What can hang from each mark:
q797: q377
q778: q49 q458
q494: q320 q377
q751: q49 q377
q49: q655 q751 q778
q829: q181
q181: q494
q377: q494 q751 q797
q320: q494

(in the rows, 128 means zero)
Known rows, with every way that one mark hangs from another:
q377(q494(q320) q751(q49) q797): [118  95  85 109 126 129 123 111 164 123 106 133 138 111 136 175 132 126
 149  92 161 118  95  99 157  63 164 100  61  34]
q778(q49): [110 112 123 121 153 124 121  99 108 136 115 163 124 119  89 181 138 145
 145 120 100  98 103  95 137 100 134 113 106 103]
q751(q49(q655 q778) q377(q797)): [ 92  85 110  78  85 146 115 110 124 114  73 140 112 121  93 144 163 135
 206  82  70 115 160 107  92  49 142 106  80  84]
q494(q377(q751(q49) q797)): [105 116  76  91 108 141 131  97 144 119 108 142 119 129 117 162 144  95
 172 117 145  86 119  96 128  90 142 123  75  33]
q181(q494(q377)): [122 110  87  95 154 117 126  98 139 122 156 162 141 139 108 178 149 131
 151 105 137  88 114  59 116 104 128 113 104 103]
q494(q377(q751(q49))): [110 118  79 110 120 133 136  89 131 124 114 151 120 121 113 157 136  88
 160 124 151  98  98  86 121  93 136 121  76  63]
q797(q377(q751)): [ 99 106  81 129 117 131 108 100 137 112 127 143 115 147 147 178 152 125
 163 100 132 106 109 107 143  84 139 124  98 115]
q49(q655 q751(q377) q778): [102  88 121 125 116 130 114  97 109 126 100 156 120 104  82 159 152 139
 198  82  81 118 122  88 102  41 129 100  83  93]
q778(q49(q655 q751(q377)) q458): [ 78 111 109 128 165 135 113 101  97 150  83 157 123  99  54 162 141 157
 177 116  76 102 140  91 131  45 121 128 127  69]
q829(q181(q494(q377(q751)))): [124 125  73 121 141 120 103  95 156  98 155 146 124 144 126 178 118 110
 158  97 156  85  88  85 126  94 122 103  89  95]
q778(q49(q655) q458): [ 89 112 132 122 160 135 115 111 101 153 107 144 124  96  72 169 143 167
 147 130  68 102 120  88 131  94 129 128 137  75]
q320(q494(q377(q751(q49) q797))): [113 104  76  75 116 148 127 101 158 129  94 161 121 121 134 149 124  83
 143 110 158  76  97 107 125  78 151 143  83  21]
q181(q494(q320 q377(q751 q797))): [104 100  97  97 141 127 107 103 156 107 141 130 146 133 138 189 130 120
 151  80 162  70 111  87 146  84 144 116  70  44]
q829(q181): [143 102 105  93 129 123 109 105 112 113 137 152 113 132 119 172 139 128
 157 117 118 122  88 110 131 102 126 116  93 117]
q494(q320 q377(q751 q797)): [100  90 118  89 127 127 112 107 122 115 134 122 134 120 135 178 131 112
 152  97 139  97  97 106 154  82 150 128  60  24]
q797(q377(q494(q320) q751)): [107  90  84 131 137 107 112 113 139 112 129 138 140 131 146 187 139 129
 139  70 153 128  82 102 170  60 150 105  82  93]
q49(q655 q778(q458)): [101 100 142 108 122 136 111 105  99 153 120 136 120  98  87 178 167 168
 157 107  70 114 112  88 113  87 126 122 122  90]
q494(q377(q751 q797)): [ 94 105  95 100 122 137 124 101 147 110 139 131 119 128 125 172 140 110
 161 104 134  90 113 107 139 103 143 126  84  36]
q377(q494 q751(q49(q655)) q797): [106  96  82 131 111 138 126 117 186 119  97 120 125 107 119 157 135 128
 176  98 124 116 115  93 132  77 150  98  87  29]
q751(q49 q377(q494 q797)): [108  89  68  77 135 133 145 108 161 120 100 155 124 131  99 154 155 124
 174  94 131 124 142 100 131  57 148  96  99  88]
q494(q320): [132  80 132  90 137 117 102 104 102 131 139 146 142 120 123 174 153 146
 137 108 118 112  82  93 145  94 145 127  77  95]
q494(q320 q377(q751)): [109  91 121 103 135 116 116  98 110 119 143 134 139 112 131 176 125 110
 136 102 144 104  78  91 153  93 143 124  62  52]
q377(q751(q49)): [119 112  88 128 113 137 120  88 141 132 112 149 121 122 124 157 138 113
 162 127 147  95  93  90 128 105 146 113  82  90]
q494(q320 q377): [130  83 118  71 144 111 118 101  93 128 142 146 147 118 110 169 149 122
 133 108 133 117  84  87 143  87 136 125  71  72]
q320(q494(q377(q751))): [112  97 107  95 140 131 130  92 150 131 120 153 130 117 135 155 115 101
 122 104 150  83  75  95 133  96 141 140  90  55]
q778(q49(q655 q751) q458): [ 99 122 120 147 165 138 110 105  93 160  99 156 125  87  60 173 140 163
 168 135  88  91 109  87 135  69 123 131 132  53]
q778(q49(q751) q458): [107 141 115 136 168 137 122  89  92 163 106 177 121 103  71 193 136 159
 153 141 117  89 101  89 147  81 122 128 133  70]
q320(q494(q377)): [129  93 109  68 147 122 129  96 131 137 130 165 137 123 121 155 134 106
 126 112 136  91  84  94 125  93 138 141  95  73]
q320(q494(q377(q751 q797))): [105  96  93  76 134 140 119 105 161 120 118 147 119 123 144 161 123 102
 131  97 143  76 100 111 136  89 144 141  91  24]

Rows:
[105  97  64 146 111 125 127 119 169 109  93 134 120 124 126 156 146 122
 184  90 125 133 107  88 133  63 144 101  97  84]
q797(q377(q494 q751(q49(q655))))
[120  85 111 127 147 111 121 101 152 122 140 130 144 106 130 188 127 140
 128  88 154 121  64  89 165  82 157  92  72  71]
q377(q494(q320) q751)
[134 108  87 109 146 115  97  99 131 100 153 144 137 133 132 185 110 108
 145  90 169  90  71  89 140  79 132 100  62  86]
q829(q181(q494(q320 q377(q751))))
[ 92  98 111  91 114 142 129  98  95 149  76 152 116 105  69 138 164 153
 179 106  72 123 149  87  94  47 130 110 111 108]
q751(q49(q655 q778(q458)) q377)
[139 118  76  91 151 114 114 103 134 109 150 161 130 148 109 174 129 120
 158 104 145  95  99  79 119  91 116 103  99 111]
q829(q181(q494(q377)))
[100 104  67 137 129 116 128 108 166 109 129 140 122 139 138 181 145 131
 159  82 146 120  91  95 156  71 139 101 104 107]
q797(q377(q494 q751))
[128  96 120 105  94 132 121 103 106 140  89 152 119 103  95 159 161 141
 177 108  86 115 108  82  96  80 137 103  80  96]
q751(q49(q655 q778))
[109  84 106 113 139 123 114 111 163 112 136 122 140 114 140 187 129 142
 138  82 152 111  86 105 167  73 158 104  71  41]
q377(q494(q320) q751 q797)
[118  74  85  68 138 125 134 111 145 121  97 144 138 124 107 154 149 130
 160  82 138 131 129 102 147  45 160 100  76  76]
q751(q49 q377(q494(q320) q797))
[102  63 101  73 152 120 124 114 142 115 124 135 137 126 119 168 151 144
 146  70 121 131 124 108 159  49 153  99  82  72]
q751(q377(q494(q320) q797))
[107  91  81  65 113 147 127  99 131 120  91 157 118 143 103 149 170 123
 184 110 113 110 153 113 116  69 147 122  85  92]
q751(q49 q377(q797))
[108 101  94  79 115 137 122 103 126 120 112 140 133 117 125 165 132  96
 159 106 152  97 101 102 142  79 154 123  51  27]
q494(q320 q377(q751(q49) q797))
[147 101  93  76 156 105  97 106 116 107 148 157 137 136 115 182 123 120
 137  96 157 102  82  84 135  78 126 107  73  99]
q829(q181(q494(q320 q377)))
[102  95 111 121 181 107 129  95 119 127 102 172 137 100  80 179 118 141
 151  79 134 119  90  88 162  25 141  87  87  81]
q778(q49(q751(q377(q494(q320)))))
[ 90 102 120 122 129 139 112  95  98 151 101 156 120  94  71 157 161 159
 183  98  79 122 132  97 110  36 121 121 112  85]
q49(q655 q751(q377) q778(q458))
[114 111 122 101 111 140 117 101  96 161  84 154 120  95  75 155 159 160
 167 124  79 120 120  83 102  77 130 118 108  87]
q751(q49(q655 q778(q458)))
[102 123  93  99  89 140 133  90 136 115  98 153 103 122 114 173 144 103
 174 100 130  83 111 106 109  70 139 103  68  47]
q494(q377(q751(q49(q778)) q797))
[121 107  81  93 131 137 127  87 149 136  98 167 128 113 127 139 113  83
 134 118 161  85  79  89 121  89 146 134  85  55]
q320(q494(q377(q751(q49))))
[ 93 115 105  88 122 140 133  87  97 152  85 169 118 120  80 153 162 147
 162 112 102 121 130  93 105  61 131 112 114 128]
q751(q49(q778(q458)) q377)
[112  66 115  86 158 109 131 105 131 122 129 145 146 115 114 165 151 143
 140  79 124 145 101  85 155  55 149  96  82 101]
q751(q377(q494(q320)))
[110 114  72 124 121 141 138 103 179 124 106 144 122 119 122 168 138 125
 163 103 154 107 106  98 144  77 150 100  88  47]
q377(q494 q751(q49) q797)
[102  98  87  97 104 148 126 112 149 116 101 126 117 112 109 148 141 103
 185 112 116  98 131  98 119  83 143 127  71  13]
q494(q377(q751(q49(q655)) q797))
[105  95  87  95 131 144 116  96 134 120 118 155 121 134 104 165 162 129
 190 100 120 108 141 105 132  61 140 133  94  70]
q49(q751(q377(q797)))
[145 101  86  61 143 118  95 114 129 100 144 150 135 147 128 187 131 123
 151  85 150  90 108  95 139  70 131 109  75  73]
q829(q181(q494(q320 q377(q797))))
[123  97 103  67 151 124 110 112 133 117 150 147 155 137 119 182 151 133
 147  88 141  85 118  76 140  89 139 116  78  64]
q181(q494(q320 q377(q797)))
[102  82 111  91 101 131 127 101 115 125  77 150 113 112  82 140 165 131
 194  94  73 123 138  91  86  53 139  99  79 111]
q751(q49(q655 q778) q377)
[106 102  90 125 133 131 130 107 184 116 136 127 117 120 131 183 138 144
 151  92 145 104 100 102 153  92 149  97 100  47]
q377(q494 q751 q797)
[133  94 103  84 158 111 114 102 123 125 155 154 155 130 116 180 144 133
 134  92 147  93 102  63 132  92 134 114  81  92]
q181(q494(q320 q377))
[104  92  90 116  96 148 114 114 157 121  90 123 118 115 118 156 149 124
 188 110 111  98 129 101 117  99 156 127  78  38]
q377(q751(q49(q655)) q797)
[107 114  81 124 142 124 126  89 159 116 152 149 133 136 122 183 129 125
 150  98 156  80 100  69 121 106 133 104  92  85]
q181(q494(q377(q751)))
[125  84  93  99 150 102 118 114 127 118 128 147 139 132 132 184 155 142
 140  77 139 137  88  90 165  61 143 114  90 118]
q797(q377(q494(q320)))
[106  98  70 135  96 133 113 112 142 113  89 136 118 131 130 151 157 115
 184 103 116 115 120  94 120  76 147 124  84  92]
q797(q377(q751(q49(q655))))
[124  80 101 136 127 118 120 116 154 131  96 126 145  92 117 158 129 131
 155  93 134 127  82  80 148  67 159  91  64  45]
q377(q494(q320) q751(q49(q655)))
